What can hang from each mark
Z_997: Z_878
Z_498: Z_103
Z_337: Z_878
Z_750: Z_316
Z_103: Z_58 Z_337 Z_498
Z_632: Z_498
Z_878: Z_621 Z_803
Z_316: Z_103 Z_632
Z_621: Z_868 Z_878
Z_58: Z_103 Z_632

Every row comes from one small tree of marks. Brackets hold a mark, then the marks that hang from it, in the order of their numbers. Every link used is in the known rows. Which tree was each row made from?
Known rows
{Z_498 {Z_103 Z_58 {Z_337 Z_878}}}: [ -4.5 -21.4  -6.0  13.5  -0.4 -27.8  25.9   1.9  -0.4  10.2  10.8  -9.9
  12.2  -4.3 -38.1  -4.8 -12.8 -16.1   3.1  19.6  -1.8  24.1 -13.8  -1.0
   3.4]
{Z_621 Z_868}: [  1.6 -20.5  24.3 -13.1 -17.0   0.5  15.2  24.6 -17.4 -19.2   5.5  14.1
  15.5 -17.1   6.8  21.1 -14.7 -10.6  21.9 -20.3  -5.0  21.8  -6.4   6.5
  -3.9]
{Z_316 {Z_103 Z_58}}: [ 14.9 -31.4   1.9  12.6   1.6  25.9   8.1   5.6 -14.1   0.6   6.5  -0.3
  11.8  -8.1 -29.1   6.7  -9.8  -1.9   7.3 -15.9   1.0  21.7  -4.0  -0.6
   4.5]
{Z_997 {Z_878 Z_621}}: [ -4.3  -6.8   2.9 -31.4 -15.0 -17.5  13.0  34.5 -37.5  -8.9  15.1  24.5
   2.3 -21.1  13.1  14.2  -2.2 -14.7  -6.5 -17.2   2.8  33.9  -5.4  -0.9
  -6.5]
{Z_498 {Z_103 {Z_337 Z_878}}}: [-16.2  -8.8  -3.2   4.2  -9.7 -37.0  29.6  14.7  -2.9 -12.5   2.5   0.3
  14.2  -6.1 -14.1  -1.6  -4.7 -21.6   9.8  17.1  -5.6  24.1 -13.4  -4.2
  -0.2]
{Z_316 {Z_103 Z_58 Z_337} {Z_632 Z_498}}: [ 26.2 -19.8  19.9  14.4   3.5  13.6  -4.7  -0.6  12.3 -24.5   6.2 -29.4
  16.6   7.3  16.0  15.1  -8.0   2.9 -10.8 -17.4  -7.7  -0.8  -4.4  -8.8
  23.1]
{Z_103 Z_58 {Z_337 Z_878}}: [  0.6 -12.3  16.4  11.7  -7.4 -22.0  25.6   8.2  -8.6 -22.9  18.7 -10.6
  17.7  -6.7 -31.1  -1.0 -22.0 -19.3   7.6  14.6   3.1  24.7 -10.9  -1.1
  -2.0]
{Z_337 Z_878}: [  0.4 -10.0  12.2  -2.2 -19.6 -18.7  18.1  26.9 -23.4 -11.3   9.6   8.5
  16.0  -8.3  -4.8   4.7 -14.0 -28.0  21.8   0.9  -1.3  29.3  -8.1   4.7
 -12.8]
{Z_316 Z_103 Z_632}: [ 14.5 -17.8  -2.4   3.2 -11.0  10.5   0.4  14.8  -4.5  -8.6  -4.3   7.5
  11.9   2.0   8.6   5.4  -0.2  -7.5   8.4 -31.3  -5.9  19.2  -0.4  -0.7
  14.7]
{Z_750 {Z_316 {Z_103 Z_498} Z_632}}: [ 12.0 -13.3  17.9  12.9  -2.7  26.9 -22.0  12.1   9.3 -10.8   0.1 -15.2
   7.5  12.1  15.7   8.5  -4.4   4.6  11.6 -28.2 -10.0  -1.0  -2.7  -3.0
   7.5]
{Z_878 {Z_621 Z_868} Z_803}: [  0.9 -16.0  31.5 -33.7 -25.9 -13.4  17.1  32.5 -28.1  12.7   5.8  18.7
  19.7 -27.3  14.0  25.7   6.4   6.3  -2.2 -33.1  -8.9  38.9  -4.3  -5.3
  -0.6]
{Z_337 {Z_878 Z_621}}: [ -0.8  -5.8   9.1 -15.6 -25.7 -23.8  17.0  34.5 -31.5  -1.9   9.8  16.4
   7.6 -13.2 -37.3   0.9   0.4 -20.0  10.2  -6.0  -4.5  29.8 -10.0   8.1
 -12.6]
{Z_103 {Z_58 Z_632} Z_337 Z_498}: [ 17.0  -8.6  27.9  22.9   2.9   4.2   0.4  -0.5   0.1 -43.6  37.5 -28.1
  11.9  -2.0 -25.9  17.4 -39.9  12.5   4.1  -6.6  -1.7  -3.8  -9.8   4.3
  -5.4]
{Z_337 {Z_878 Z_621 Z_803}}: [  2.0  -5.0  16.7 -21.8 -27.9 -32.1  19.1  34.2 -34.8  21.8   9.9  13.5
  17.8 -17.5  -1.1   6.9   5.4 -11.7  -2.2 -13.1  -4.4  45.4  -6.2  -7.6
  -8.5]
{Z_58 {Z_103 Z_337 Z_498} Z_632}: [ 24.8  -4.5  23.9  16.5   4.1  -0.3   3.1   8.3  -3.7 -55.2  27.4 -28.4
  15.7 -14.6 -10.5   9.1 -31.3  20.1  23.3  -4.9 -11.3  -4.7  -7.1  -4.3
   0.5]
{Z_878 Z_621 Z_803}: [  7.4 -11.0  20.8 -24.5 -24.2  -7.7  16.8  33.2 -32.9  -5.5  12.6  19.8
  19.7 -21.9   7.4  22.4  -0.3  -1.2  -6.4 -27.1  -1.7  38.4  -0.8  -9.1
  -7.7]
{Z_103 {Z_58 Z_632} {Z_337 Z_878} Z_498}: [ 15.3  -2.7  24.2  26.6  -0.6 -20.8   2.1   0.4  -2.2 -18.1  37.2 -31.7
   9.8   1.6 -33.9   1.9 -34.8   2.6  10.1   7.8  -3.9   3.2 -14.1   3.9
  -8.6]
{Z_997 {Z_878 Z_621 Z_803}}: [ -3.5  -6.4  10.5 -38.7 -16.7 -24.8  15.6  33.9 -41.0  11.9  16.2  21.4
  13.4 -24.8  44.5  19.6   1.1  -6.1 -19.0 -23.0   2.7  48.0  -0.3 -17.4
  -4.4]
{Z_621 Z_868 Z_878}: [-14.3 -15.6  26.3 -23.4 -16.7 -18.6   3.2  28.5 -16.9  -3.0  14.2   7.9
  12.2 -19.8  46.1  24.4  -9.7  -7.3   8.2 -24.9  -4.8  25.9  -6.5   9.9
  -4.1]
{Z_997 Z_878}: [ -2.5 -10.5   5.3 -17.6  -8.2 -10.8  11.8  25.7 -30.2 -18.4  15.7  16.3
   9.5 -15.9  40.2  16.6 -18.3 -22.1   4.0 -10.5   6.6  30.4  -2.9  -5.9
  -7.0]
{Z_498 {Z_103 Z_337}}: [ -9.1 -15.1   1.5   1.5  -6.9 -12.3  26.6  12.7  -2.6 -36.3   3.4   3.7
  13.7 -11.4  -2.8  14.6 -10.3 -12.3   4.0   3.7  -2.9  18.1  -8.7  -6.4
   3.0]
{Z_750 {Z_316 {Z_103 Z_58 {Z_337 Z_878}}}}: [-14.0 -20.5  15.3  25.7   5.1  -5.7  12.9   3.7   7.0   5.0  -3.6 -23.7
   6.2  -0.6 -18.6  -8.3   0.2  -4.9  14.1  16.0  -4.7  17.4 -10.3 -12.0
  10.6]
{Z_498 {Z_103 {Z_58 Z_632} {Z_337 Z_878}}}: [ -0.3 -17.0  -4.2  22.8   3.6 -40.3  18.2  -3.6   4.4  27.7  15.4 -18.6
  -1.5  -4.9 -29.5  -2.2 -15.9  -2.7  10.7  15.5 -10.8  15.7 -14.1  -1.0
   7.3]
{Z_316 {Z_632 Z_498}}: [ 31.1 -11.8  27.8  -9.7 -17.2   7.1  -7.9  22.4  -7.4 -30.1   9.2  -6.8
  16.3   0.6  45.2  26.9 -18.0 -17.1   6.1 -28.4  -8.3   1.8  -0.9   4.6
   0.9]

Which tree is each row?
[  7.2 -11.2  18.1   8.8   0.5 -18.2   3.2   9.2   5.0 -23.1   8.8 -21.3
   2.9  -9.2  24.6  27.8 -12.8   3.1  10.0  -1.5 -17.8  -8.4  -9.1  -7.4
   5.6]
{Z_58 {Z_632 {Z_498 {Z_103 Z_337}}}}
[ -6.7 -12.5  19.3 -46.2 -19.2 -31.4  16.3  33.7 -38.3  30.7  11.2  23.2
  11.7 -29.2  53.4  22.4   5.6   2.1 -12.7 -27.3  -3.5  48.2  -3.9 -14.5
   2.2]
{Z_997 {Z_878 {Z_621 Z_868} Z_803}}
[ -1.6 -26.5  -1.6   9.4   2.8  -5.7  24.9  -0.2   1.6 -16.9  11.4  -5.2
  10.1  -9.4 -26.3  12.8 -19.7  -7.1  -3.8   5.5   0.3  17.2  -9.4  -3.8
   5.3]
{Z_498 {Z_103 Z_58 Z_337}}
[ 21.0 -19.7  13.8   1.8  -2.2  -6.6  -8.0  13.4  -7.5   7.9   7.8 -10.3
  -2.7  -9.4  26.5  31.4 -13.4   1.9  17.3 -14.4 -19.2  -5.8  -7.0   0.8
  -1.4]
{Z_58 {Z_632 {Z_498 Z_103}}}
[-12.5 -17.0  33.2 -29.3 -20.5 -26.9   5.4  27.8 -20.9  18.7  16.9   6.4
  23.5 -24.0  81.3  31.1  -6.4   1.8  -4.3 -31.5  -4.9  41.2  -1.7  -6.3
  -1.4]
{Z_621 Z_868 {Z_878 Z_803}}
[ 13.9 -12.8  28.3  12.5  -1.7  16.2   9.2   4.7  -4.2 -63.4  31.6 -19.0
  23.5  -1.3 -31.3  16.2 -35.8  -1.7  -6.2  -3.3   7.2   4.7  -9.0   2.9
  -9.1]
{Z_103 Z_58 Z_337 Z_498}
[ 26.0 -11.8  33.5   7.7   3.6  -5.8   2.9  12.0  -4.2 -42.2  15.8 -31.9
  11.6 -20.9  25.7  20.4 -21.9  12.9  24.6  -4.2 -18.2  -9.8  -3.9 -12.4
   6.9]
{Z_58 {Z_103 Z_337} {Z_632 Z_498}}
[ 26.8 -30.4  26.2  11.6   5.4  30.3 -23.5   3.7   9.6  19.8  -4.8 -27.1
   0.6   7.6  29.6  19.0  -2.8   3.3   5.9 -23.7 -13.3  -7.2  -0.7  -7.3
  16.2]
{Z_750 {Z_316 {Z_103 Z_58} {Z_632 Z_498}}}
[ 22.6  -4.7  29.3  10.2  -0.5 -31.6   4.4  13.7  -7.3 -16.3  15.0 -36.6
  13.7 -15.6  22.5   4.8 -14.9   4.3  30.8   9.3 -20.7  -2.8  -8.7 -12.0
   6.1]
{Z_58 {Z_103 {Z_337 Z_878}} {Z_632 Z_498}}
[ 12.3  -3.4  16.1   9.4  -9.0 -20.1   0.2  15.0   8.1 -19.8  -3.6 -23.9
  19.8  11.0  30.0  -1.3   7.7 -12.0   4.1  -4.2 -13.8   6.1  -8.7  -8.8
  17.9]
{Z_316 {Z_103 {Z_337 Z_878}} {Z_632 Z_498}}
[  4.6  -5.7  15.2  12.4  -3.5 -41.8   4.6  11.5   2.9   4.0   7.2 -25.6
   2.9  -4.6  20.1  11.3  -7.0  -7.5  16.3  13.9 -20.3  -1.5 -14.9  -6.1
   3.0]
{Z_58 {Z_632 {Z_498 {Z_103 {Z_337 Z_878}}}}}
[  4.6 -16.4   5.3  31.3   3.5 -22.0  11.8  -2.6   1.8  10.4  10.5 -23.2
   3.1  -2.3 -34.9  -7.4  -6.2   5.3  14.3   6.0  -8.9  14.8 -11.3  -7.2
  13.7]
{Z_316 {Z_103 {Z_58 Z_632} {Z_337 Z_878}}}
[ 18.1 -14.7  41.3  -5.1 -12.3  10.1 -16.1  22.7   2.8 -15.9  -0.2 -16.9
   7.5   1.0  63.5  30.4 -13.0 -13.7  15.6 -21.0 -13.2  -5.9   0.8  -2.7
   2.2]
{Z_750 {Z_316 {Z_632 Z_498}}}
[  2.4 -20.2   9.9   8.4  -5.8  15.5  -6.7  14.8   7.2   5.1 -12.8  -3.2
   2.6   2.3  22.7   8.0   3.0  -3.9  17.3 -25.4 -11.1  12.3   0.8  -6.8
  15.4]
{Z_750 {Z_316 Z_103 Z_632}}
[ 16.1 -31.4  -6.8  13.4   3.9  -3.0   4.1  -2.1  -6.7  34.8  15.6  -3.1
  -7.3 -10.6 -18.5  17.3 -22.8   4.1  13.1 -11.0  -9.8  11.5  -6.3   5.1
   1.2]
{Z_498 {Z_103 {Z_58 Z_632}}}
[ 19.7  -7.8  22.5   4.7   0.4  10.9  12.1  12.9  -9.5 -71.7  23.3 -19.4
  28.4 -12.7 -17.4   7.1 -29.0   6.5  14.7  -2.1  -2.3   4.6  -6.4  -7.1
  -2.8]
{Z_58 {Z_103 Z_337 Z_498}}
[ -7.9 -13.6  11.4 -40.6 -16.1 -24.7  13.3  35.3 -34.5   8.8   8.6  24.2
   0.0 -24.4  22.7  16.2   2.3  -6.7  -1.0 -22.4  -3.8  32.4  -8.4   2.6
   1.2]
{Z_997 {Z_878 {Z_621 Z_868}}}
[ -3.7 -10.0  26.1 -30.6 -28.5 -37.0  19.6  33.2 -30.3  40.4   3.7  15.3
  18.5 -20.7   4.9   9.4  11.6  -4.0   3.4 -18.8 -11.2  45.9  -9.6  -4.0
  -2.6]
{Z_337 {Z_878 {Z_621 Z_868} Z_803}}
[ 21.0   1.1  18.6  18.7   1.3 -24.0   4.3   8.0  -6.3 -26.1  26.7 -31.3
  16.5  -8.4 -22.3  -8.0 -24.3   9.9  28.2   8.0 -13.5   2.2 -12.0  -4.4
  -2.3]
{Z_58 {Z_103 {Z_337 Z_878} Z_498} Z_632}
[ 13.7 -27.0  16.5   7.2   6.1   2.8  11.2   2.2   2.6 -18.6  11.9 -20.4
  13.2  -6.5   4.9  24.8 -18.5  -5.3  -7.1   5.0  -5.1  -1.4 -10.0  -7.1
   4.4]
{Z_632 {Z_498 {Z_103 Z_58 Z_337}}}
[ 26.5 -35.4  11.4  -1.4   3.4  14.4  -0.7   5.4 -10.1  11.8  11.3 -10.5
   8.8  -6.6   4.6  28.4 -18.7  -8.2   0.0  -7.6  -6.7   1.6  -7.4   0.8
  -3.1]
{Z_632 {Z_498 {Z_103 Z_58}}}
[ -3.8 -10.9  18.2 -24.7 -26.5 -29.7  17.3  34.2 -26.1  17.9   3.3  17.3
   7.7 -16.9 -31.3   5.6   6.9 -13.1  16.3 -13.2 -11.3  31.3 -14.6  11.0
  -4.6]
{Z_337 {Z_878 {Z_621 Z_868}}}
[  4.8 -22.2   0.6  19.8   6.7 -16.3  14.9  -6.1   7.2   2.1  16.5 -13.2
  -3.2 -10.1 -21.3  14.6 -22.4   6.8   5.7   0.2  -8.6   8.2  -9.2  -0.9
   8.8]
{Z_498 {Z_103 {Z_58 Z_632} Z_337}}
[ 25.9 -20.3   6.6  -9.5  -9.0   0.4  -7.3  13.7  -0.5   1.9   2.1  -3.8
   7.3   3.1  40.3  24.4  -9.8 -13.6   2.6 -21.1 -13.4   0.7  -3.7   1.8
   8.0]
{Z_316 {Z_632 {Z_498 Z_103}}}
[ 15.4 -20.4  29.6   6.2  -3.0  21.5 -21.2  16.6   7.7  -1.1 -13.5 -18.9
   3.9   5.5  52.3  20.5   5.3  -1.8  14.3 -26.4 -17.3  -4.5   0.4  -8.8
  14.9]
{Z_750 {Z_316 Z_103 {Z_632 Z_498}}}
[  3.2 -13.8  19.1  -0.2  -3.8  -5.7  12.6  15.5  -1.4 -40.9   3.7 -11.7
  16.3  -8.3  24.6  27.5 -11.4  -9.4  -0.1   3.3  -8.7   0.4  -9.1  -8.4
   2.4]
{Z_632 {Z_498 {Z_103 Z_337}}}
[  7.0 -21.0  12.1   7.7   2.2 -21.6  11.6   3.0  -0.3   5.9  11.9 -25.5
  12.6  -1.2  -4.7   7.9 -13.3 -15.1  -0.8  19.9  -7.3   6.7 -15.0  -4.8
   2.0]
{Z_632 {Z_498 {Z_103 Z_58 {Z_337 Z_878}}}}
[ 15.1  -2.5  17.8   6.9  -3.0 -12.3  14.2  13.8 -11.2 -44.1  21.3 -24.3
  28.3  -8.3 -26.9  -9.6 -23.3  -2.6  20.5  12.8  -4.7  10.8 -11.7  -4.4
  -4.4]
{Z_58 {Z_103 {Z_337 Z_878} Z_498}}
[ 10.9 -22.9  18.9  -3.2  -4.3   3.1 -15.9  14.9  10.3  17.3  -8.0 -13.4
  -1.5   3.6  58.4  26.6  -5.6 -10.7  12.4 -15.6 -18.4  -6.7  -2.4  -3.8
   7.3]
{Z_750 {Z_316 {Z_632 {Z_498 Z_103}}}}
[-10.0  -8.4   4.2  -0.9 -12.5 -45.4  30.3  14.1  -7.3  11.6   3.9  -2.5
  25.4  -9.0  18.6   3.6  -2.1 -12.9  -1.3  12.8  -5.7  40.1  -8.7 -20.6
   2.5]
{Z_498 {Z_103 {Z_337 {Z_878 Z_803}}}}
[  2.8 -35.1  15.8  17.1   6.0  28.8   0.4   6.4  -3.2  10.0  -2.8  -8.8
   2.6  -6.9 -10.6  10.3  -4.6   1.6  15.2 -10.6  -4.0  13.3  -2.9  -8.5
   7.0]
{Z_750 {Z_316 {Z_103 Z_58}}}
[ 29.4 -21.8  11.1  27.4   9.0  26.5 -16.1  -3.6  -7.2  -0.6  23.3 -20.3
   4.5   0.9 -33.7  10.7 -21.6  20.2  10.1 -22.5  -6.8   0.6  -6.2   3.1
   0.0]
{Z_316 {Z_103 {Z_58 Z_632} Z_498}}
[ 18.4 -15.4  17.7  33.4  11.2  15.2  -5.7  -6.5   6.9 -29.9  24.4 -31.4
   7.7   1.2 -30.2   8.3 -21.4  24.2   2.0 -11.3  -4.8  -3.1  -9.8  -4.8
   6.9]
{Z_316 {Z_103 {Z_58 Z_632} Z_337 Z_498}}
[ 23.6 -14.3   9.3  22.6   4.5  21.3  -4.4  -5.6  12.5 -35.2  19.4 -24.4
  18.9  14.2 -19.8   2.1 -18.7   9.4 -12.8 -20.1  -0.1   2.9  -6.8  -1.7
  15.2]
{Z_316 {Z_103 Z_58 Z_337 Z_498} Z_632}
[ 20.5 -15.9  37.8  15.1   1.7  -1.7   0.1   5.1  -0.2 -36.7  24.3 -31.9
   7.8  -9.9  13.9  30.6 -31.4   5.7   6.8  -5.0  -8.4  -8.7  -6.9  -2.3
   1.9]
{Z_103 {Z_58 {Z_632 Z_498}} Z_337}
[ 26.8 -10.3   6.8   9.4  -6.7  24.0 -13.4  11.0  -1.8 -23.6  10.4  -4.9
  16.7  11.8  -0.8   6.7 -10.6   1.1   2.8 -32.3  -5.5   7.0  -3.9   3.3
   6.0]
{Z_316 {Z_103 Z_498} Z_632}
[-25.0  -9.1  19.3  19.0  -3.8 -15.1  15.3  16.7   5.1 -13.9 -11.0 -15.0
   9.2  -1.0  -2.0  -7.2  10.0  -9.0  22.0  12.6  -8.3  18.6  -9.4 -14.3
   9.8]
{Z_750 {Z_316 {Z_103 {Z_337 Z_878}}}}
[ 22.8 -32.3  34.8  23.6  13.1  24.3 -24.0   2.1   2.7  23.5   1.9 -34.6
  -9.5  -5.8  19.1  24.2  -8.8  16.9  21.8 -15.6 -18.6 -11.9  -4.0  -8.7
   9.1]
{Z_750 {Z_316 {Z_103 {Z_58 {Z_632 Z_498}}}}}
[ 40.3 -28.2  13.6   7.5   1.3  26.0 -15.0   3.2  -0.5   7.8   4.7 -18.2
  12.2   6.7  13.4  18.3  -7.8  -0.4  -3.4 -29.8  -9.1   1.1  -1.8  -1.7
  16.1]
{Z_316 {Z_103 Z_58} {Z_632 Z_498}}
[ -0.2  -4.2   6.9   7.7 -14.5 -33.1  15.5  11.2   3.1   6.3  -0.8  -9.4
  27.9   5.0  31.6  -6.4   9.9  -5.6  -4.8 -11.5  -7.6  38.5  -3.3 -24.6
  23.0]
{Z_316 {Z_103 {Z_337 {Z_878 Z_803}}} Z_632}
[ -2.0 -25.5  14.1  21.7   5.2  11.7   1.3  -1.8  21.7  -9.3  -5.2 -22.4
   4.3   5.7  -1.0   4.6  -4.6   4.3   2.1 -11.7  -6.2   8.1  -2.3 -12.5
  26.5]
{Z_750 {Z_316 {Z_103 Z_58 Z_337} Z_632}}
[ 31.5 -17.9  21.6  16.8   0.1  16.3 -10.9   2.7 -12.3 -12.6  35.5 -17.1
   5.8  -4.2 -25.2  18.5 -39.1  10.4  10.8 -19.5  -3.0  -0.5  -6.4  11.2
 -12.7]
{Z_103 {Z_58 Z_632} Z_498}
[  5.5  -8.5  11.0   3.3  -6.9 -24.8  27.8  17.4 -12.2 -31.3  10.1 -12.1
  23.5 -17.1 -15.4  -9.6 -13.2 -11.4  25.5  15.0  -6.0  24.2  -7.9  -9.9
   3.3]
{Z_58 {Z_103 {Z_337 Z_878}}}
[ 16.5  -9.1  34.9  19.2  -0.6 -25.4   2.5   6.4  -1.9  -9.4  23.3 -35.4
   8.5  -4.1   4.5  14.4 -24.4  -3.6  12.7   9.3 -11.4  -1.7 -12.1  -3.6
  -0.8]
{Z_103 {Z_58 {Z_632 Z_498}} {Z_337 Z_878}}
[ 11.6  -6.3  23.2  15.1  -4.4  -9.5  11.9   4.8  -6.6 -36.5  31.1 -23.5
  23.1   3.1 -39.6  -0.7 -30.5 -12.0  -0.3  11.2   4.7  12.6 -14.6   3.8
 -11.4]
{Z_103 Z_58 {Z_337 Z_878} Z_498}
